Known rows, with every step that occurs:
pezenuk-zesavos-feded-sepaf-ledu: [ 38 -45   4 -11  33 -10   7  19  -5  -9   7  -1   9  13 -21 -14   8   4
 -13  11  18  10  18 -10  -7]
lisag-velen-delin: [ 12  18  11 -10  13 -15 -13  15  -3  -3   3 -12  43 -12 -12 -15  19  14
  -2   8  15  -3   6  16  -6]
lisag-velen-delin-ledu-sepaf-fozi-gevu: [  6 -20  10  -4  12  -8   2  29 -14 -28  29  -7  48  -2  -8 -10  24  26
   3  33  14  44  10  20  -2]
gevu-fozi: [-10  -9   6 -10   7 -13  11   5  -3   1   8   6  23 -12   6 -15   0  13
  12  12  -2  -6  -3  -9   3]
gevu-fozi-sepaf-ledu-delin-kapet-samo: [  9 -37  41 -25  22 -11   2  45   6 -28  26  -7  13  -6  -9 -23  -7  36
  -7  14  14 -14  21   0  -2]
gevu-fozi-lisag-velen: [ -4 -17   0  -6   9 -19  10  13  -8 -13  17   1  52 -11  40   3   0  17
  14  17  11  -2  20 -14   5]
samo-kapet-delin-ledu-sepaf: [ 24 -13  37  -3  -5   0  -1  -2 -29 -15  24  12  35  -6 -34 -27  -9  14
   9  20  14  46  11 -15   0]
delin-kapet-samo: [ 10   5  27  -5   7  -1 -12  32 -10  -9   4   0  -1  -7 -17 -18 -21   9
 -21 -14  18 -14   8 -11   8]
feded-sepaf-fozi: [ -7 -43  10  -8  17  -9  -3  26 -10  -5   2  12  16 -11   0  -7  15  17
  16  34  -3  12   4   0  12]
kapet-delin-ledu-sepaf-feded: [ 18 -27  44  -6   0  10  11   0 -17 -14  32  19  29   5 -11 -26  -2   7
 -12  29  18  37  18 -22   5]
pezenuk-zesavos-feded-sepaf: [ 27 -34   0   1  33  -7   0  17   3  -3  -2  -1   6   6 -25 -13  -7   3
  -6   5  11  -1  18 -13   1]
ledu-delin-kapet: [ 31   8  22 -19   8 -13   5  22  11  -3  11  -3  12  -8 -17 -23  -3  18
 -18  -2  20 -21   8  -3   0]
zesavos-feded-sepaf: [ 19 -25 -15  -1  25  -8  -3  19  -1  -2   9  -4   7   0  -6  -7   0   2
  -3  12  11   4  19 -19  -1]
zesavos-feded-sepaf-fozi-lisag-velen: [ 11 -52  -8   3  27 -13   7  34  -9 -16  19  -3  42   2  35  11  14  18
   5  37  13  13  38 -14  14]
ledu-sepaf-fozi-gevu: [  0 -30  -6  -4   0 -16  20  12  -9 -22  18  -3  13   5 -10  -8   5  26
   9  25   2  16   3   3  19]
gevu-fozi-sepaf-feded-zesavos: [-18 -38  23  -4  29 -26  21 -13  -6  -4  24   9  14   4   9 -14  18  25
  15  33   1 -17  15  -2  32]
zesavos-feded-sepaf-ledu-delin-kapet-samo: [ 41 -38  24 -16  27  -2 -13  51  -3 -18  23 -17   2   8 -26 -22  -3  15
 -36   2  33  -6  34  -9 -14]
kapet-delin-ledu: [ 25  -8  31  -7  -3  10  -1  21  -9   7  14  29  28  -7  -4 -29  -3  -3
  -6  14  14  29   5  -7 -15]
lisag-velen-delin-ledu-sepaf-feded-zesavos: [  2 -10  39   4  27 -17  -3  -9 -24 -12  22  -1  50  -2 -23 -23  33  19
  -7  24  32  20  14   9   4]
sepaf-fozi-lisag: [ -9 -30   8  -3  -2 -16  27  19  -6  -3  10  14  31  -7  25   3  12  18
  11  24   1   0   5 -12  26]
samo-kapet-delin-ledu-sepaf-fozi: [ 11 -30  49  -5  -3   0   7   4 -35 -17  27  19  42  -5 -27 -27   4  24
  13  40   3  51   7  -5  11]
ledu-sepaf-fozi: [-13 -26   8  -4   6 -12  17   8 -13 -18   4   3  24 -10 -18 -13   3  25
  14  31   1  10  -6 -10  15]
ledu-delin: [ 19  -1   9 -16   6 -16   9  16  12  10   5  -3  22  -8 -17 -23   6  19
  -3   5  14 -16   4   2  -6]
pezenuk-zesavos: [ 16  -5  15  -8  12 -11  11   8   1   3 -10   7  13  -3 -25 -21  -6   8
  -5  -4   6 -10  -3  -4   5]
samo-kapet-delin-ledu-sepaf-fozi-lisag-velen: [ 14 -39  44   0  -2  -5   7  10 -38 -30  34  15  70  -4   8 -11   3  29
  15  46  14  55  31  -9  15]

Rows:
[  5 -21  20  -5  12   1  23   0 -15 -18  27  11  22   1  -4 -12   4   9
  -5  23  16  32  12 -28  12]	delin-ledu-sepaf-feded
[ 40 -40  -3 -19  26 -14   7  26   6  -4  20 -11  17   9 -17 -19  19  14
 -13  19  25   3  25  -5 -21]	zesavos-feded-sepaf-ledu-delin
[ 21   2  35 -11   8  -6 -12  38   3  -4   7  -7   7  -7 -28 -28 -16  21
 -25 -13  23 -25  12  -4  -1]	ledu-delin-kapet-samo
[-10 -32  16  -3  10   1  18  18 -18 -18  13  17  31 -14 -10 -13   4  18
  12  34   5  36  -6 -17   4]	delin-ledu-sepaf-fozi
[ -4 -20  20   3  16 -25  16 -24 -18  -7  13   3  13   6 -27 -21  15  17
  -3  18  20 -10   6 -10  24]	ledu-sepaf-feded-zesavos
[ 20 -30  27 -32  22 -18  19  29  13 -29  29  -3  19  -7   2 -17   8  33
   0  25  14  -9  16  -2  -1]	gevu-fozi-sepaf-ledu-delin-kapet
[ 40  -3  25 -32   8 -16  12  24   4 -12  19  -2  15  -2 -15 -25  14  17
 -22   5  28  -9   9   3 -10]	sepaf-ledu-delin-kapet
[ 24 -21  52  -6  -2   1   8 -16 -32 -16  41  13  34   8 -21 -27   3  14
  -4  30  13  46  26 -18  21]	samo-kapet-delin-ledu-sepaf-feded
[  0 -27  27   4  19 -13  17 -14 -25  -6  22  17  21   2 -18 -22  15   9
  -4  21  24  17   7 -15  13]	delin-ledu-sepaf-feded-zesavos
[ -5 -15  26  -3  18  -3  -1  25 -17 -24  14  -1  58 -16 -15 -16  21  26
   9  38  12  40   1   7  -7]	lisag-velen-delin-ledu-sepaf-fozi
[ 53 -31  10 -24  27 -10   2  33   5 -18  27 -12   8   6 -14 -18  12  13
 -29  12  33  -1  28  -8 -12]	zesavos-feded-sepaf-ledu-delin-kapet
[  6 -20  28   0  14  -9  11   6 -13 -29  36  -1  63  -3  15   3  20  16
  -5  25  28  30  28 -17  13]	fozi-lisag-velen-delin-ledu-sepaf-feded
[  5 -15   5  -1  10  -1  10  13 -12 -16  10  12  24 -14 -17 -11  -8   6
   6  13  15  31  -4 -24  -7]	delin-ledu-sepaf
[  4 -51  -6 -10  10 -13  -1  30  -6  -9  17   7   6   4   6  -2  17  17
  12  28  -2  19  13  10  18]	feded-sepaf-fozi-gevu
[  0 -25  34   9  22 -22   8  -6 -23 -17  29   3  60   0   3  -6  32  19
  -5  23  37  17  25  -4  15]	fozi-lisag-velen-delin-ledu-sepaf-feded-zesavos
[  1 -16  30  -2   9 -18   4  23 -11 -40  18  -9  53 -12   5   2  12  32
  -1  27  23   4  14  -4  23]	ledu-sepaf-fozi-lisag-velen-delin-kapet
[  5 -36  39  -3  -2  10   7  19 -20 -16  17  25  37  -8 -15 -26  -1  17
   5  39   7  44  -1 -10  -3]	kapet-delin-ledu-sepaf-fozi
[  3 -16  13  -8   8 -13  20 -10 -10 -19  19  -4  15   4 -13 -12   2  15
  -4  21  11   3  11 -23  23]	ledu-sepaf-feded
[  8 -45  44   3 -10  -4  16   5 -34 -21  31  23  51  -4   0 -12   2  25
  17  40   9  49  18 -19  24]	samo-kapet-delin-ledu-sepaf-fozi-lisag
[  5 -20  -5 -10  -1 -15  18  21  -5  -3  19   5  10   7   8  -8  16  18
   3  22  -3   8   6  12  19]	sepaf-fozi-gevu
